Each row was made from one walk, in order. Every step used is in the known rows, and no mark comes twice. Write each row's walk.
Known rows:
N G L: [-1.64  1.01  0.33 -0.53  1.21  0.52 -1.20  1.72 -1.28  2.32 -1.17 -0.19
 -0.80  2.49 -0.73 -0.79 -1.01 -0.36  1.60  1.16  2.08  0.87 -0.41 -1.22
 -1.24]
R L V: [ 1.22  1.85 -0.08 -0.60  2.07 -1.17 -0.98  1.59 -0.30  4.02 -0.38 -4.02
 -1.46  0.14 -1.18  1.93 -1.27 -1.76 -1.33  2.54 -0.03  1.44 -2.93  0.08
 -1.84]
Z R L S N G: [-2.34  2.04 -2.23  0.29  6.32 -4.46 -1.42  1.38  0.43  0.68  1.44 -4.32
 -2.35  2.65 -0.79 -0.31 -0.99  0.84 -0.11  3.90 -0.58  1.61 -1.23 -3.86
 -3.99]
K R L S: [ 0.65  4.21 -2.32  1.08  4.00 -1.51 -3.16  0.60 -0.16  0.92  0.37 -3.26
 -1.85  0.23  0.51  0.23 -0.92 -1.26  0.45  2.65  0.73  0.47 -2.64  0.44
 -3.97]
S Z: [-2.08  1.04 -0.93  0.37  0.66 -0.35 -2.59  1.20 -1.72  0.25 -2.06 -1.16
  0.22  2.31 -0.67 -0.54 -0.02 -0.65  1.11  2.41 -0.56 -0.80  0.89 -0.59
 -1.65]
Z S N G L: [-2.57 -0.60 -1.36 -1.12  4.32  0.66  0.75  1.58 -1.07  0.95 -0.21 -0.74
 -0.72  3.05 -0.84 -2.15 -0.56 -0.56  1.60  1.24 -1.12  1.21  1.22 -2.71
 -2.64]
S N: [-1.33 -0.72 -0.76 -0.07  1.09 -0.61 -1.89 -0.29 -1.56 -0.41 -0.19 -1.87
 -0.99  1.22 -1.40 -1.12 -0.03 -0.86  1.03  2.04 -2.64  0.21  1.93 -0.84
 -2.12]
G L S Z: [-1.94  1.72 -1.38  1.61  3.15 -1.92 -2.82  2.10 -1.90  1.25 -1.54 -1.51
  1.53  0.98  2.06 -1.01  0.51  0.05  1.82  1.22  0.66  0.00 -0.41  1.58
 -3.08]
R L: [ 0.23  0.49 -0.36 -0.33  1.46 -2.30 -2.20  1.27 -0.12  1.99  0.01 -1.86
 -1.49  1.16 -0.76  0.21 -0.35 -1.37 -0.34  2.85 -2.28  0.47 -1.08 -1.38
 -2.43]
M S: [-1.03  1.60  0.24 -0.14 -0.68 -1.10 -3.54  0.98 -0.75 -1.42 -0.05  0.10
  0.57  0.99 -0.65 -0.93 -0.22 -2.17  0.24  0.61 -2.05  0.68 -0.62  0.97
 -0.80]
L S M: [ 0.41  2.13 -1.05 -0.22  2.46 -1.32 -2.87  1.09 -1.20  0.97  0.63 -1.22
 -1.90  0.96 -1.44 -0.13 -0.31 -1.44 -0.38  1.55  0.65 -0.38  0.58  2.38
 -2.11]
Z R L G: [ 1.57  2.45  0.24  0.21  2.29 -1.58 -0.73  0.19  0.32 -1.77  1.52 -3.39
 -1.66  2.33 -0.59  1.23 -0.08 -0.44  0.20  2.25  0.34  1.52 -1.75 -1.93
 -2.82]
K R L G N: [ 2.06  3.23 -1.05  0.83  3.30 -0.51 -3.93 -0.77 -0.97 -2.15 -0.36 -3.28
 -2.62  1.11 -0.24  0.22 -0.37 -0.76  0.53  3.84  1.56  1.51 -1.71 -0.74
 -3.62]
K R L S N: [-0.78  2.86 -3.07  1.48  4.85 -2.02 -2.91  0.03 -0.40  0.34  0.53 -4.69
 -2.15  0.81  0.09 -0.85 -0.56 -0.72  0.81  3.37 -0.85  0.85 -0.94 -0.51
 -4.80]
S Z R K: [-0.44  0.72 -0.23  0.92  0.39 -0.22 -2.29  1.67 -0.64 -1.35 -2.18 -3.68
 -0.53  1.33  0.75 -0.09 -0.89  0.33  0.95  1.87 -3.46  0.55 -0.27 -3.66
 -1.63]
S N G L: [-2.98 -0.50 -0.32 -0.09  2.20 -0.32 -0.79  1.18 -1.63  1.66 -1.01 -1.56
 -1.19  3.05 -1.20 -1.80 -0.42  0.09  1.97  1.80  0.38  1.37  1.28 -2.16
 -1.87]
L S: [ 0.51  1.77 -0.86 -0.03  2.75 -1.11 -3.65  0.53 -1.33  0.25  1.08 -0.49
 -0.74 -0.81  0.18  0.31 -0.22 -1.56  0.58  0.71  0.11 -0.70 -0.55  1.50
 -2.69]
G N S Z R: [-1.76  2.10 -2.85  2.35  3.64 -3.37 -1.34  1.57 -0.98 -3.05 -3.17 -3.39
  1.86  2.44  0.31 -1.70 -0.24  0.55  0.65  4.15 -2.54  1.46  0.24 -3.33
 -3.97]
R Z S N G L: [-3.75 -0.42 -1.44 -2.00  3.84  0.23  0.78  1.96 -0.73  0.67 -1.37 -0.05
 -1.34  4.40 -0.65 -1.44 -0.46 -2.13  1.69  1.60 -4.91  1.75  1.22 -3.22
 -3.03]
S Z R: [-1.65  2.51 -1.25  1.04  1.13 -1.63 -0.68  0.90 -0.81 -1.79 -1.81 -3.02
  1.31  2.61 -0.09 -0.64 -0.52  0.54  0.93  2.99 -1.02  0.34 -0.05 -1.65
 -1.56]
N G L R Z: [-1.86  1.58  0.79 -0.44  1.39 -1.51 -1.35  1.01 -1.22  2.10 -1.25 -1.28
 -1.92  4.23 -0.46 -0.56 -2.21 -1.51  2.70  1.83  0.44  1.05 -1.03 -0.48
 -1.98]
N S Z R: [-2.33  2.62 -2.63  1.87  2.15 -1.25  0.22  1.73 -0.51 -1.57 -2.46 -3.02
  1.45  3.68 -0.34 -0.90 -0.18 -0.25  1.27  2.47 -1.66  0.58  0.30 -3.12
 -3.50]
R Z S: [-0.53  0.94 -1.15 -2.19  1.86  0.59 -0.61  1.17 -0.35 -0.72 -0.57  0.98
 -0.70  1.90 -0.55  0.28 -0.46 -3.84  0.26  1.08 -6.12  0.06  0.21 -1.17
 -2.47]
Z S N: [-0.73 -0.72 -1.62 -1.01  3.12  0.08 -0.48  0.23 -1.06 -1.12  0.66 -1.15
 -0.57  1.07 -1.13 -1.43 -0.16 -1.64  0.63  1.42 -4.35  0.01  1.80 -1.55
 -2.78]

Write each row's walk:
[-1.40  1.88 -0.53 -1.79  3.25 -0.89  0.90  2.05 -0.44  1.93 -0.77 -1.23
 -2.67  5.90 -1.63 -1.38 -2.42 -2.00  1.30  1.98 -0.76  1.27 -0.01 -0.22
 -2.24]
N G L R Z S M
[ 1.05  0.91  1.06  1.33  0.60 -2.09 -1.56  0.10 -1.54  1.28  0.06 -2.83
  0.14  1.00  0.67 -1.25 -1.50 -0.22  2.42  1.22  1.22  0.54 -1.09  1.78
 -1.82]
G L R
[-1.77  1.46  0.04  1.21 -0.58 -1.20 -3.76  2.39 -0.27 -2.96 -1.90 -3.15
  0.76  1.86  1.16 -1.08 -0.64 -0.19  0.59  1.08 -4.62  1.61 -1.06 -2.87
 -0.95]
M S Z R K
[-2.74  0.94 -1.29 -2.30  4.25  1.62  1.68  2.19 -0.92  2.35 -1.74 -2.25
 -1.24  3.28 -1.19  0.21 -1.35 -2.76  0.70  1.32 -2.53  2.69 -0.62 -1.83
 -2.42]
R Z S N G L V
[-1.54  3.16 -1.56  2.42  3.56 -3.06 -0.96  1.88 -1.01 -0.79 -1.37 -3.48
  2.49  1.24  2.55 -1.08 -0.07  1.26  1.71  1.97  0.51  1.07 -1.36  0.31
 -3.11]
G L S Z R
[-1.67 -0.06 -0.77 -0.37  4.78 -0.94  0.21  0.59 -1.25  1.00  0.92 -2.66
 -1.34  3.49 -0.67 -2.50 -2.00 -0.01  2.57  1.52  0.63  0.82  0.49 -1.59
 -2.90]
Z S N G L R
[ 1.78  0.56  0.18 -0.02  3.20 -2.74 -4.18  0.26 -1.00 -1.14  0.48 -1.83
 -2.38  0.65 -0.32  0.67  0.50 -0.84 -0.32  3.38 -0.28  1.25 -0.90 -0.93
 -3.21]
R L G N
[ 0.37  1.73 -0.73 -1.59  2.16 -1.09 -0.27  0.64 -0.44  0.05  0.11 -1.62
 -2.45  4.09 -1.98 -0.65 -1.83 -3.19  0.38  2.26 -4.07  0.10  0.55  0.93
 -2.33]
L R Z S M
[-3.19  0.09  0.13 -0.05  2.21 -2.14 -1.12  0.55 -1.42  1.34 -1.09 -2.80
 -2.26  4.81 -0.92 -1.57 -1.78 -0.88  2.99  2.58 -1.37  1.53  0.72 -1.46
 -2.53]
S N G L R Z
[ 1.41  0.85 -0.87  0.56  2.89 -0.02 -3.37  0.09 -1.74 -2.77 -0.36 -0.59
 -1.34  1.17 -0.77  0.22  0.72 -1.95  1.09  1.27  0.76  0.83  0.75 -0.95
 -4.13]
L G N S
[-2.93  3.42 -0.88  1.21  0.04 -2.62 -2.14  1.62 -0.42 -3.31 -1.58 -2.42
  2.37  3.01  0.10 -1.73 -0.37  0.04  0.59  2.38 -2.15  1.31 -0.89 -0.81
 -0.91]
M S Z R
[ 1.43  4.49 -1.43  0.40  1.86  1.05 -0.95  0.51 -0.21  2.72 -1.20 -5.40
 -1.65  0.61 -1.09  1.55 -2.05 -1.75 -0.44  3.09  1.70  1.72 -3.73  0.43
 -2.11]
K R L V
[-1.38  1.47 -0.25 -1.43  3.32 -0.55 -0.02  1.50 -0.64  1.32 -0.41 -0.53
 -1.56  4.13 -0.12 -0.82 -2.26 -2.21  2.26  1.22 -1.24  0.93 -1.15 -1.21
 -2.69]
N G L R Z S
[ 1.94  0.54  0.79  0.22 -0.17  0.20 -1.93  0.77 -0.21 -1.35 -0.34 -3.22
 -1.28 -0.36  0.47  0.36 -1.23 -0.45  0.42  0.77 -3.45  1.03 -0.95 -3.09
 -1.31]
Z R K
[-1.28  2.78 -2.13  1.75  3.58 -1.78 -0.02  1.82  0.24 -1.60 -0.96 -3.97
 -0.61  5.10 -0.29  0.50  0.72 -0.49  0.99  2.59 -0.17  1.43 -0.68 -3.90
 -4.85]
N S Z R L G
[-0.37  1.28 -1.63  0.18  0.97  0.17 -0.41  1.71 -0.74  1.01 -1.31 -1.37
 -1.53  3.35 -2.71 -0.82 -0.16 -2.23  0.04  1.52 -1.17  0.34  1.74 -0.47
 -2.75]
N S M
[-2.94 -0.28 -0.79 -1.00  2.32  0.23 -2.08  0.46 -1.54  0.87 -0.25 -1.13
 -2.52  3.00 -2.68 -1.01 -0.84 -0.47  1.13  2.44  0.12  0.02  1.75 -2.72
 -1.74]
S N G
[-2.28  0.75 -2.64  1.61  3.21 -2.40 -3.24  1.86 -1.89 -1.05 -3.50 -1.56
  0.65  2.10 -0.10 -1.48  0.25 -0.65  0.77  3.34 -1.91  0.33  1.24 -2.24
 -3.96]
G N S Z
[-0.45  0.26 -1.83  2.13  2.85 -2.23 -2.93  2.39 -0.71 -2.65 -3.58 -4.11
  0.11  1.28  1.34 -0.98 -0.51  0.33  0.57  2.88 -4.88  1.62  0.08 -5.30
 -3.99]
G N S Z R K
[-3.23  0.81  0.44  0.97  1.74 -2.88 -2.47  0.88 -1.34  0.25  0.19 -2.82
 -0.46  3.91 -0.77 -3.22 -1.67  0.13  2.61  1.53  1.09  2.12 -0.24 -0.11
 -1.52]
M S N G L R
[-1.35  1.91 -0.62 -0.12  3.77 -0.78 -2.62  1.93 -1.29  2.40  0.13 -0.27
 -0.86  1.09  0.46 -0.32 -0.74 -0.46  1.50  0.53  3.44  0.45 -1.22  0.27
 -2.54]
N G L S
[ 1.58  2.37 -1.66  1.27  4.50 -3.86 -0.62  1.36  0.37 -2.31 -0.32 -4.49
 -2.19  3.83 -1.59 -0.23  0.21 -0.22 -1.00  4.28 -0.61  3.00 -0.41 -2.72
 -4.65]
Z R L G N S M
[-2.79  0.54 -1.88 -0.47  6.09 -3.40 -3.14  1.73 -0.39  2.54  1.23 -2.39
 -3.55  2.20 -1.24 -0.22 -0.55 -0.40  0.07  3.15 -0.28  0.60 -0.41 -2.67
 -3.98]
R L S N G
[ 0.04  1.46  0.54 -0.31  0.20 -1.77 -2.53 -0.37 -1.17 -0.20 -0.29 -1.71
 -1.72  2.31 -0.71  0.23 -1.68 -2.58  1.64  1.99 -2.52 -0.12 -0.40  0.82
 -2.10]
L R Z
[-4.23  0.52 -0.49 -0.73  1.22 -0.83 -3.21  1.04 -1.00 -0.93 -0.06 -0.50
 -1.41  3.42 -2.38 -1.92 -0.55 -1.21  0.78  1.65 -0.87  1.17  0.99 -1.85
 -1.03]
M S N G
[-2.10  1.76 -0.77  1.20  3.89 -0.88 -2.53  3.34 -0.78  0.79 -1.73 -3.36
 -0.73  1.94  2.28 -0.41 -1.06  1.38  1.93  0.94  0.67  1.34 -1.64 -3.48
 -2.70]
N G L S Z R K
